Every row comes from one small tree of marks. Brackets hold a mark, then the marks that hang from it, in the order of their numbers. Every link used is in the known rows. Which tree was each row made from?
Known rows:
(q_524 (q_372 (q_200 q_443) q_327)): [-17.1   2.0   3.8  42.5  45.3  -9.7 -19.2 -17.8 -32.6 -18.6   2.6 -36.2
  19.6  19.6   0.4 -35.7]
(q_691 (q_855 q_372)): [ 22.6  -7.6   8.2   0.2 -36.1 -17.9   9.9   5.6  20.4  19.7  26.9  21.4
   2.3 -18.2  -9.3   3.9]
(q_443 (q_200 q_372)): [-11.6 -13.9 -10.5 -27.6  -1.2   7.6  -9.7  15.2   7.1 -11.0 -36.5 -17.8
  23.2 -12.3  20.8   7.3]
(q_855 (q_372 (q_200 q_443) q_327)): [ -0.1  -8.9   4.6  51.4  25.0  -3.7  -9.1  -0.8 -15.0   0.6  12.0  -7.4
  15.1  29.2  -8.4 -27.4]
(q_855 (q_372 q_200 q_327 q_524) q_691): [  1.1   2.2  -1.2  67.0  -2.6 -24.6  -4.7  -2.9  -1.1  -7.4  65.9  11.3
  -1.5  15.7   0.1 -30.7]
(q_607 q_443): [  0.4 -13.9  -2.1 -10.8  -2.8   9.6  -5.3  -2.5  -3.8  -4.9 -22.1   7.6
  -5.6   4.3   8.4   1.4]
(q_607 (q_443 q_200)): [ -1.3 -26.2 -16.7 -27.8  -4.1  19.0 -10.7  -4.1  -8.7 -15.5 -41.8   6.5
  -1.8  -1.9  18.6   7.8]
(q_691 (q_855 (q_372 q_200))): [ 24.0  -4.9   8.6  16.5 -16.3 -15.6   6.4  -9.9   7.1  10.4  37.9  10.0
   7.2 -12.5 -20.4  -3.0]
(q_372 (q_200 (q_443 q_607)) q_327 q_524): [-20.8 -11.5   0.8  54.5  44.2   6.2 -31.5 -27.8 -27.8 -39.0  -6.0  -6.9
  -1.2  36.7   2.0 -51.6]
(q_200 (q_372 q_327 q_524) (q_443 q_607)): [-31.3 -15.7   4.7  28.2  25.2   2.8 -32.4   4.3  -2.8 -30.3 -34.6 -11.8
  13.9  24.7  23.8 -44.0]
(q_443 q_200 q_607): [ -6.4 -25.1  -8.4 -28.2   0.5  17.7  -5.0  -7.0  -5.5 -23.1 -41.1   6.7
  -1.4  -3.3   9.5  -1.8]
(q_200 q_372 (q_443 q_607)): [-10.2 -16.8  17.1 -19.7  11.4  11.5 -14.2   9.2   1.1 -15.2 -60.3 -11.5
  11.3  -1.0   7.0 -22.1]
(q_607 (q_443 (q_200 (q_372 q_327 q_524)))): [-31.4 -26.6 -25.9   9.2  10.4   8.7 -33.1   7.3  -1.1 -30.7 -33.4 -11.6
  20.7  18.0  46.8 -13.0]
(q_691 (q_855 (q_372 (q_200 q_443)))): [ 27.2  -7.8  15.3  18.2  -8.4 -11.1  -4.5 -11.6  -3.5   8.1  16.7   8.4
   2.5 -10.3 -24.7 -18.2]
(q_855 (q_372 q_200) q_691): [ 21.7   0.8  11.3  19.4 -16.7 -15.5  13.2   2.1   2.4   7.2  40.2  12.7
  -4.0 -10.5 -16.8  -8.9]
(q_691 (q_855 (q_372 (q_200 (q_443 q_607)) q_327 q_524))): [  1.9 -19.2   9.0  54.6   7.9 -11.3 -21.7 -22.1  -7.7 -19.3  20.8  14.6
   0.8  18.1  -8.3 -47.6]
(q_200 (q_372 q_524) (q_443 q_607)): [-21.6 -18.2  16.1   0.8  16.4   9.2 -33.7   4.7  -6.2 -27.7 -43.7  -3.0
  13.2   5.4  15.8 -34.6]

Which tree is each row?
[-36.9 -25.5 -16.9   8.9  15.4   7.4 -27.3   4.3   2.6 -38.4 -33.2 -11.6
  21.5  16.9  37.6 -22.3] -> (q_443 (q_200 (q_372 q_327 q_524)) q_607)
[-16.3   1.1  -5.6  65.5  42.0  -2.3 -32.2 -22.4 -27.3 -26.4  16.0 -14.6
   3.9  33.6   2.0 -43.5] -> (q_372 (q_200 q_443) q_327 q_524)
[-25.5 -24.3 -15.8 -11.7  10.4  10.2  -8.0   8.8   9.9 -25.7 -49.9 -19.7
  19.5  10.3  28.9 -10.0] -> (q_443 (q_200 (q_372 q_327)) q_607)
[ 11.5  -8.7   6.9  20.4 -30.6 -20.2  -9.7   0.8  12.7   7.2  43.8  29.5
   4.3 -11.8  -0.4  -8.6] -> (q_691 (q_855 (q_372 q_524)))
[-10.6 -27.6 -12.9 -38.5  -3.9  18.1 -15.6  12.6   2.3 -15.9 -58.9 -10.3
  18.1  -7.8  29.6   8.8] -> (q_607 (q_443 (q_200 q_372)))
[-31.8 -13.2 -23.5  19.9  12.8  -1.0 -28.1   9.8   2.9 -26.0 -11.1 -19.1
  25.9  13.5  38.2 -14.0] -> (q_443 (q_200 (q_372 q_327 q_524)))
[ -6.6  -1.1   6.3  38.5  33.2   3.6 -33.3 -21.9 -30.6 -24.1   7.6  -5.4
   2.5  14.1  -6.0 -34.4] -> (q_372 (q_200 q_443) q_524)
[ 15.7   0.9   6.9  48.7   0.3 -17.6   3.8  -0.6  -3.8   2.4  27.3   2.0
  -8.0  10.9 -13.1 -33.5] -> (q_855 (q_372 (q_200 q_443) q_327) q_691)
[-20.0 -25.5 -24.9 -11.3   5.1  11.4 -14.0  12.1   6.1 -18.3 -50.5 -19.9
  18.8  11.4  37.5  -0.6] -> (q_607 (q_443 (q_200 (q_372 q_327))))
[-19.8   4.3  -3.2  40.3  37.4 -14.2  -8.3 -15.8 -22.6 -16.3  24.0 -35.1
  23.5  17.6   4.4 -20.5] -> (q_524 (q_372 q_200 q_327))
[  6.6  -6.4   2.8  66.1   5.4 -20.1 -22.2 -16.7  -7.1  -7.1  42.3   7.4
   5.7  15.3  -8.0 -39.4] -> (q_691 (q_855 (q_372 (q_200 q_443) q_327 q_524)))
[  0.0   0.1  -1.8  51.0 -22.2 -26.3  -1.8  12.4  12.4   1.6  54.1  23.4
  -6.4   9.5  11.4 -23.9] -> (q_855 (q_372 q_327 q_524) q_691)
[ 13.9  -2.8  17.1  41.7  -3.7 -14.0 -16.8  -4.3 -14.8  -7.2  36.1  19.3
  -6.7  -2.0 -11.6 -36.5] -> (q_855 (q_372 (q_200 q_443) q_524) q_691)
[-21.5 -10.8  10.1  31.5  48.1  -1.3 -18.2 -23.5 -33.1 -31.1 -19.0 -29.1
  14.7  22.6   0.0 -43.8] -> (q_524 (q_372 (q_200 (q_443 q_607)) q_327))
[ 10.8   1.0  -0.3  30.4 -27.0 -23.7  17.6  17.1  19.9  13.7  37.3  15.4
  -8.7   3.4   1.7 -10.9] -> (q_855 (q_372 q_327) q_691)
[ -0.2 -12.7  13.5   6.7  30.2  14.9 -13.0 -22.7 -23.8 -23.9 -31.4  -5.8
  -3.9  10.3 -15.3 -30.3] -> (q_372 (q_200 (q_443 q_607)))
[-11.4 -13.8  12.0  27.1  35.1  12.3 -32.4 -27.3 -31.2 -36.4 -14.5   2.3
  -1.8  17.3  -6.6 -42.5] -> (q_372 (q_200 (q_443 q_607)) q_524)
[-20.7 -11.5 -22.0  -0.3   8.3   1.8  -8.5  14.1  10.2 -14.0 -27.8 -27.4
  24.2   7.4  29.1  -1.5] -> (q_443 (q_200 (q_372 q_327)))
[ -5.3   2.3  -3.8  45.0  36.7   0.0 -13.1 -17.8 -19.9 -14.5  -1.1 -22.5
   1.0  27.0  -7.1 -30.9] -> (q_372 (q_200 q_443) q_327)
[-19.9   3.8 -12.4  64.1  33.7  -6.6 -21.5 -20.7 -17.0 -24.2  37.3 -13.0
   8.1  31.8   6.0 -28.5] -> (q_372 q_200 q_327 q_524)
[  2.8  -3.9  -4.4  64.0  -2.0 -24.7 -11.0 -15.1   3.1  -4.4  63.8   8.8
  10.1  13.5  -3.6 -24.5] -> (q_691 (q_855 (q_372 q_200 q_327 q_524)))
[-17.1  -5.7   9.5  11.7  13.9   0.4 -34.0   9.8  -5.8 -14.9 -21.7 -10.5
  17.8   2.0  16.3 -26.7] -> (q_200 (q_372 q_524) q_443)
